Every row comes from one small tree of marks. The marks that hang from a mark follow it in brackets, in alphabetical order. Every link used is in the known rows. Which tree was each row made from?
Known rows
Y(G(H K T)): [-35.7 -10.7   6.0 -18.2  15.0 -15.1 -13.5  19.4   1.9  -4.8   5.3  -6.6
 -44.7 -14.5   6.3  -0.3 -37.6 -48.5 -15.2   9.1  -4.2   3.8  15.4  -4.5
   6.5  10.6  10.2]
S(X): [-22.8 -11.1   4.7  -5.2  24.9  -9.7   2.7  13.5  15.7  -4.9  -5.6   7.6
 -13.1   1.4  -0.7   2.9 -16.8  -7.1 -12.2  15.6   1.2  -0.5  -9.2  -1.2
   5.5  -2.6  13.1]
A(G(M) H(Q)): [-11.0   7.2  -5.2 -11.4  10.4 -32.7  -0.5 -15.1  18.8  -8.6  -4.6  11.7
 -20.1 -12.9  -8.0   7.9 -27.5 -31.3 -20.9  -1.0  18.9   1.6  -8.8 -10.0
  -9.3  -0.4   7.3]
T(D Z): [-11.3   9.7  14.3  -6.2  10.1  20.5  -3.7  13.8  23.0  -8.7 -13.4   0.4
 -13.7   3.8   1.5  -8.5 -21.5   2.0 -13.1  26.0   2.2   5.4 -16.0 -25.8
  -5.7  -8.6  14.4]
H(A(G(K)) Q): [-10.4 -15.9  16.2  -6.3  21.8 -23.9   6.2   4.9  26.4 -10.6 -11.7  20.3
 -33.4 -20.1 -21.5   7.9 -24.1 -35.5 -15.1 -10.3  10.9  -6.0  -0.4 -19.2
 -12.6  -2.8   1.2]
Y(G(H T) M): [-34.4  -3.3   3.4 -10.7   8.3  -5.7 -10.1   8.9  -5.3   0.2   9.4   3.4
 -48.7   5.7  -9.0 -14.2 -17.8 -36.7 -13.3  10.1  -4.2  12.9   7.5  -4.5
  -8.7  -5.0   9.4]
H(A(G(K M T)) Q): [-12.4 -25.7   7.5 -13.7  30.7 -24.0  12.4   7.8  35.2 -15.8  -3.0   8.3
 -41.7 -19.7 -25.4   0.4 -29.4 -50.5 -23.0 -13.1  16.2 -13.7   7.3  -9.8
  -1.6  -0.9  -0.2]
G(K T(D Z)): [-16.5 -16.2   6.7 -21.0  12.4  14.5  -3.5  21.4  27.3 -14.8  -0.1 -22.1
 -26.1  -5.3   0.9   5.5 -35.4 -32.0 -26.1  14.0   6.7  -7.9   5.4 -15.6
   7.6   0.5  14.1]
F(D(V)): [ -6.0  12.8   0.8   7.9  23.5  16.2  -4.7  20.2   5.2  -2.4 -11.6  11.6
  -6.2 -11.5  -3.5  10.2 -12.1 -12.7   1.8  15.6  -8.2  -0.5   0.8 -16.4
   0.7  -1.4  11.6]
A(G H(Q)): [-12.1   7.1   4.2  -8.3  -2.4 -31.7  -3.9 -15.7  15.0  -8.3 -11.7  13.8
 -16.1 -14.2  -6.7  18.0 -24.8 -29.1 -17.6  -1.9  14.0   9.6 -16.1 -17.7
 -16.3  -3.8  11.0]
X(S(V)): [ -9.8  -8.3   7.5  16.1  19.4  10.8  -7.7  12.5  26.9  -9.8   1.1   2.8
 -12.6  -1.9 -15.1   9.3  -3.0  -6.0 -24.0  12.3  13.7 -17.8 -15.5  -8.7
  -5.0   3.3  20.8]
G(H(A) M T(D(V))): [-13.7 -14.0   6.9 -14.4  44.4   2.5   8.2  32.0  33.8 -19.0   0.6 -11.3
 -50.1  -8.6 -10.7 -27.6 -24.5 -36.1 -22.4  11.9   4.4  -4.3   9.0   3.9
  11.8   1.1   3.6]
X(S): [-10.7  -5.9  11.2  11.1  20.4  12.4  -9.1  16.6  25.4  -9.6  -2.7   0.8
  -9.2 -13.2 -12.8  12.3 -14.1  -5.2 -11.2  15.0  10.9 -12.5 -14.4  -8.5
  -9.6   1.1  15.6]
S(P V X): [-31.4 -18.6  -6.4  -0.3  29.6  -4.3   4.9  11.3   4.7  -6.8  -6.0   5.0
 -19.2  22.1 -12.4   7.0   4.4  -2.2 -27.4  -2.0   5.9  -8.3  -9.5  -1.6
  26.0   0.5  31.1]
Y(G(H K M T)): [-34.3 -10.4  -3.5 -21.4  28.0 -16.2  -9.8  20.4   5.6  -4.5  11.7  -8.6
 -49.2 -13.2   4.8 -10.4 -40.3 -50.8 -18.3   9.5   1.3  -4.0  22.6   2.8
  13.9  13.5   6.5]
S(P V(D) X): [-33.7 -15.5  -3.4  -0.1  28.1  -8.5  10.8  20.1   1.3  -4.0 -11.1  -3.7
 -14.7  22.0 -12.7   8.2   6.7  -1.0 -28.4   0.9  10.5 -13.3 -17.5   5.2
  31.1  -2.2  28.1]
Y(G(H(A Q) M T)): [-26.7 -13.0   7.8 -18.3  32.6 -21.1   1.8  17.1  17.0  -8.1   2.6   8.4
 -59.8 -13.5  -8.0 -20.2 -29.1 -50.7  -8.9   1.7   2.9   5.1  12.2  -2.0
   3.6   3.2   3.2]
A(G(M T(D Z)) H): [-17.3   5.1  -5.7 -20.2   3.4 -11.3   1.0  -8.7  30.5 -22.2  -8.4 -12.9
 -19.8  -1.8  -4.7  -1.3 -33.5 -30.0 -37.7  10.8  15.1   2.6 -10.4 -12.0
   5.7  -6.6  12.7]
H(A(G(M)) Q): [ -9.1 -10.2  12.1  -2.9  30.1 -22.6  12.7   2.5  31.1 -11.4 -10.6  24.2
 -32.8 -16.0 -25.3  -7.1 -19.5 -30.3 -13.8  -7.6  13.2  -6.8  -5.5 -14.5
  -8.7  -5.8  -1.0]
Y(G(K) M): [-27.0   0.3   2.0  -6.7   8.5   2.2 -13.9   5.4  -9.6   6.7   9.7  13.6
 -32.1   5.5  -6.7  -5.0 -16.0 -20.2  -3.8  10.8   0.5   1.7  15.7 -12.2
 -13.9   3.3   3.1]
F(D): [ -2.4  10.8  -3.8   7.3  20.1   1.2  -0.1  16.9   7.0  -5.7 -10.2  10.2
  -1.0  -7.6  -0.7  16.6 -17.3  -9.6  -5.7  11.3  -5.4  -1.5  -0.3 -20.4
   8.0 -11.1  18.9]
M(G(T)): [-22.8  -9.8   9.8  -2.3  17.9 -15.5   3.2  12.3  20.8   1.3  -5.7  -3.0
 -10.2  -9.7  -3.3 -15.3 -20.5 -26.2  -9.3   3.7  -2.5  -5.7 -18.0 -21.5
  14.8  -4.1  17.8]
Y(G(H K T(Z)) M): [-39.0  -5.0   1.1 -24.9   6.4  -0.4 -18.5  10.3  -5.2   1.6   9.6  -5.2
 -58.6   2.0  -3.0  -6.9 -27.6 -46.6 -20.9  11.6  -4.5   7.5  19.2  -6.6
  -7.4   2.1   9.1]
G(K T): [-17.0 -22.6   3.5 -12.2  16.5  -0.9   2.3  17.7  20.1 -11.4   6.6 -14.0
 -20.4 -15.8   0.5  12.1 -29.6 -41.3 -20.5   1.4   7.2 -15.7  10.5  -3.0
  14.7   7.7  11.2]
M(G): [-19.4   3.7  11.6   3.3  19.5 -16.7  -1.3  10.0  13.2   8.2  -9.5   9.5
  -3.7  -8.5   0.3 -15.8 -16.8  -9.7  -2.9   8.4  -4.9  -4.2 -20.3 -26.0
   7.9  -2.6  15.7]

Which tree is each row?
[-11.6 -20.9  10.8  -7.6  28.9 -21.5  16.8   4.6  36.9 -16.8  -7.4  14.0
 -37.7 -16.7 -27.5  -7.0 -22.7 -43.4 -19.5 -10.8  14.8  -7.9  -3.7 -10.9
  -3.1  -7.1   1.0] | H(A(G(M T)) Q)
[-29.0 -13.0   4.0 -15.7  24.0 -30.1  -8.5  22.0  12.5   4.4   0.7 -14.8
 -29.9 -16.9   4.3  -7.8 -35.1 -43.4 -20.8   2.3  -5.2  -6.7  -0.6 -15.7
  16.9   3.8  19.7] | M(G(H K T))
[-10.8 -19.4  14.2  -7.2  31.6  -8.7  12.6  10.7  39.4 -17.8  -8.9  11.7
 -40.0 -12.9 -31.2 -13.7 -21.8 -38.6 -15.4  -3.7  14.8  -3.6  -4.6 -13.5
 -11.8  -5.0  -2.2] | H(A(G(M T(D(V)))) Q)
[-13.1 -27.9  15.2 -23.6  33.5  -7.4  -3.7  34.5  27.6 -13.2   1.0 -11.3
 -61.7 -18.9 -11.6   0.4 -34.1 -54.5 -18.2   1.0   6.8   0.7  17.0  -7.7
  -8.5   4.9   5.6] | G(H(A Q) K T(D(V)))
[-19.0 -23.5  -8.9 -27.3  39.8 -24.8  -2.7  24.4  19.0  -5.0  18.1 -16.2
 -55.5 -21.5  -2.6   2.5 -44.2 -64.9 -27.8  -2.7  13.4 -14.6  23.0   8.2
   9.9  10.5   9.4] | G(H(Q) K M T)
[-30.8  -6.8   9.6 -21.9  22.3  -8.4 -16.2  26.9  17.7   3.5  -6.1 -20.3
 -37.5 -10.7   2.5 -16.9 -36.4 -38.1 -20.5  15.1  -8.1   0.2  -4.1 -23.4
   5.9   4.0  17.5] | M(G(H K T(D(V) Z)))
[-15.0 -22.3   8.7 -19.0  27.4 -17.3  10.3   5.7  36.9 -15.1  -6.7   7.3
 -45.7 -19.6 -23.2  -1.0 -30.7 -51.4 -26.1 -10.3  14.4 -12.4   5.7 -12.4
  -2.0  -1.2   0.4] | H(A(G(K M T(Z))) Q)
[-20.9  -3.6   8.5 -11.3  17.5  -6.0  -1.9  13.2  16.3   1.2  -3.8  -1.2
 -39.1   9.2 -14.2 -25.6 -12.9 -20.9 -19.9   8.8  -4.0   5.1  -8.1 -22.8
  -3.5 -17.7  15.8] | Y(M(G(H(A) T(D Z))))
[-10.0 -20.3  18.9  -4.9  18.8 -17.0  12.8   8.1  37.1 -19.7 -13.3  11.8
 -34.0 -11.8 -27.8  -1.4 -22.7 -34.9 -17.6  -7.4  13.0   1.7 -11.1 -21.9
 -12.9 -14.1   5.4] | H(A(G(T(D))) Q)
[-25.1 -13.1  -1.6 -16.1  24.6  -0.6  -5.3  20.6  14.7  -9.3  10.7  -8.7
 -33.1  -2.6  -1.8 -13.3 -36.6 -34.0 -12.7  13.9   8.2  -5.4  16.6  -8.1
   8.7   7.6   5.1] | Y(G(K M T(D)))
[ -8.9 -28.8  -0.2 -28.1  47.1 -21.0   4.0  33.7  33.3 -15.4  10.5 -15.1
 -63.0 -14.5 -11.6  -6.9 -42.0 -55.2 -28.5  -1.8  16.2 -10.5  24.9  -0.9
   6.7   1.0   6.8] | G(H(A Q) K M T(D))
[-12.9   0.5   0.1 -15.8  -0.4 -34.5  -9.6 -12.1  12.3  -6.7  -6.1   6.7
 -20.7 -18.1  -3.8  26.9 -33.3 -38.1 -22.1  -4.3  16.0   2.2  -2.1 -16.0
 -14.7   3.3   9.6] | A(G(K) H(Q))
[-23.5 -16.1   5.4 -10.0  20.1 -18.5  -2.0  17.1  18.2   2.7   0.0 -10.0
 -14.6 -13.8  -0.5  -6.5 -28.6 -34.9 -14.1   1.0  -0.9 -12.7  -4.5 -20.3
  16.8   3.2  16.3] | M(G(K T))
[-12.2 -21.4   3.9 -18.9  42.7 -22.5  12.8  21.8  31.9 -13.3   4.6  -0.5
 -58.0 -18.5 -12.5 -13.8 -27.6 -55.0 -21.4  -5.5  10.1  -6.9  10.6   5.6
  11.0  -1.3   6.3] | G(H(A Q) M T)
[ -9.6  -5.8  17.4  -7.6  28.9 -22.7   2.7  17.0  18.3  -4.9  -8.6  17.9
 -45.0 -18.7  -6.1  -2.0 -19.2 -31.4  -8.6  -0.8   1.2   5.5  -1.1  -9.2
  -6.8  -3.4   8.0] | G(H(A Q))
[-17.7  -1.4  -5.2 -24.0   4.9 -24.0   1.6 -15.1  28.5 -14.9  -6.2  -2.5
 -31.6 -12.8  -9.0   6.6 -32.7 -49.0 -31.2  -1.7  18.6   1.9  -8.5  -9.2
  -3.0  -2.1  10.3] | A(G(M T(Z)) H(Q))
[-18.8 -12.5   3.9 -11.6  22.6 -14.9  -4.0  18.9  12.5   2.1   4.6  -5.9
 -38.6   5.2 -14.3 -17.0 -18.5 -27.3 -21.3   3.2  -0.6  -1.6   4.4 -19.0
  -1.0 -11.8  13.8] | Y(M(G(H(A) K T(D))))
[-15.3 -11.9 -10.8 -24.9  11.0 -34.7  -1.3  -8.4  23.7 -13.4   4.5  -7.9
 -31.3 -17.9  -8.7  17.1 -39.5 -56.6 -32.3  -8.2  23.0  -7.2   7.2  -4.4
  -0.2   5.2   8.0] | A(G(K M T) H(Q))
[-11.7 -15.1   6.7 -27.1  39.1  -7.3   7.8  25.4  39.6 -16.8  -2.2  -8.4
 -63.6  -7.9 -12.4 -20.6 -33.1 -45.5 -26.9   5.9  10.2   1.0   5.2  -7.0
   3.2  -8.4   9.4] | G(H(A Q) M T(D Z))
[-21.1 -11.5  -7.1 -31.6  33.0  -1.5  -7.1  29.1  24.6 -12.9   9.3 -30.0
 -50.0  -7.1   4.3  -8.3 -47.3 -45.4 -38.8  16.3   7.1 -10.6  18.9  -0.8
  16.9   4.4  13.4] | G(H K M T(D Z))
[-29.1 -13.4  -1.7 -16.1  24.2  -4.7  -3.3  14.8  11.4  -6.0  10.7  -4.3
 -34.2 -10.1   0.2  -9.4 -33.4 -42.5 -11.5   8.3   5.2  -9.7  19.0  -1.6
  13.7  13.0   3.2] | Y(G(K M T))
[-29.3 -11.3   4.5 -22.7  10.7 -20.2 -13.3  11.5  21.1 -13.1  -4.3 -16.9
 -44.2 -12.7 -10.9   9.5 -49.2 -51.1 -40.0   5.8   7.5   2.5  -2.8 -18.6
  -9.8  -5.3  15.9] | A(G(H(Q) K T(D Z)))
[-12.5  -3.4  10.1   1.7  27.0 -12.0  14.2   3.8  29.3 -16.8 -12.5  16.6
 -18.6 -12.2 -16.9 -12.3 -16.5 -17.2 -21.5   1.0   5.4 -11.6  -4.9  -9.6
   8.6  -4.0   0.3] | H(A(G(M)))
[-28.1  -6.5   8.2  -8.1  21.8 -27.5  -3.3  17.4  15.2   2.6  -5.0  -7.4
 -25.1 -12.6   1.3 -16.2 -27.2 -34.7 -16.5   5.1  -7.5   0.3 -14.2 -16.8
  15.1  -3.9  21.2] | M(G(H T))
[-20.9 -17.1  11.0 -16.6  29.5 -27.2  -3.2  28.8  24.2  -3.9  -5.1 -13.7
 -35.9 -11.4  -2.8 -15.2 -33.7 -35.7 -21.7   3.3  -4.1  -3.3   1.0 -23.6
  14.4  -4.5  17.2] | M(G(H(A) K T(D)))
[-18.1 -16.6  17.7 -22.5  22.1 -11.3   5.4  17.2  30.0 -13.4 -10.2  -0.2
 -58.9 -18.8  -7.2  -3.9 -25.9 -53.0 -21.6  -1.6   0.9   5.4  -0.7  -8.4
   0.9  -4.9  11.9] | G(H(A Q) T(Z))
[-25.7   3.0   7.8  -2.3  13.4 -30.8  -7.8   2.0  10.2  -4.5  -8.4   9.2
 -28.5 -15.6 -10.9   5.2 -32.3 -33.3 -24.3   4.0   3.1   5.2 -14.6 -14.4
 -12.7  -5.0  12.2] | A(G(H(Q)))
[-15.9 -19.1   5.8  -9.0  28.1 -13.5  13.3   8.9  33.0 -20.9  -5.2   1.2
 -27.4 -16.3 -16.8  -4.8 -25.9 -37.7 -30.4  -4.7   8.7 -18.4   7.8  -5.4
  16.1   0.1   1.0] | H(A(G(K M T)))
[-19.5 -15.7  15.0 -11.6  14.1  -6.5   8.4   6.1  32.1 -20.7 -14.6   1.1
 -27.9 -16.6 -13.7   1.7 -25.0 -37.2 -30.3  -2.6   2.6 -10.4   0.6 -13.6
   9.7  -2.3   4.3] | H(A(G(K T(Z))))
[-17.5  -2.5  16.6  -6.2  29.9 -35.7  -1.6  15.7  17.1   7.8 -12.6  15.2
 -34.4 -16.5  -5.7 -17.9 -20.4 -27.3  -4.7  -0.8  -5.4   4.1 -13.2 -24.9
  -0.6  -5.5  13.9] | M(G(H(A Q)))
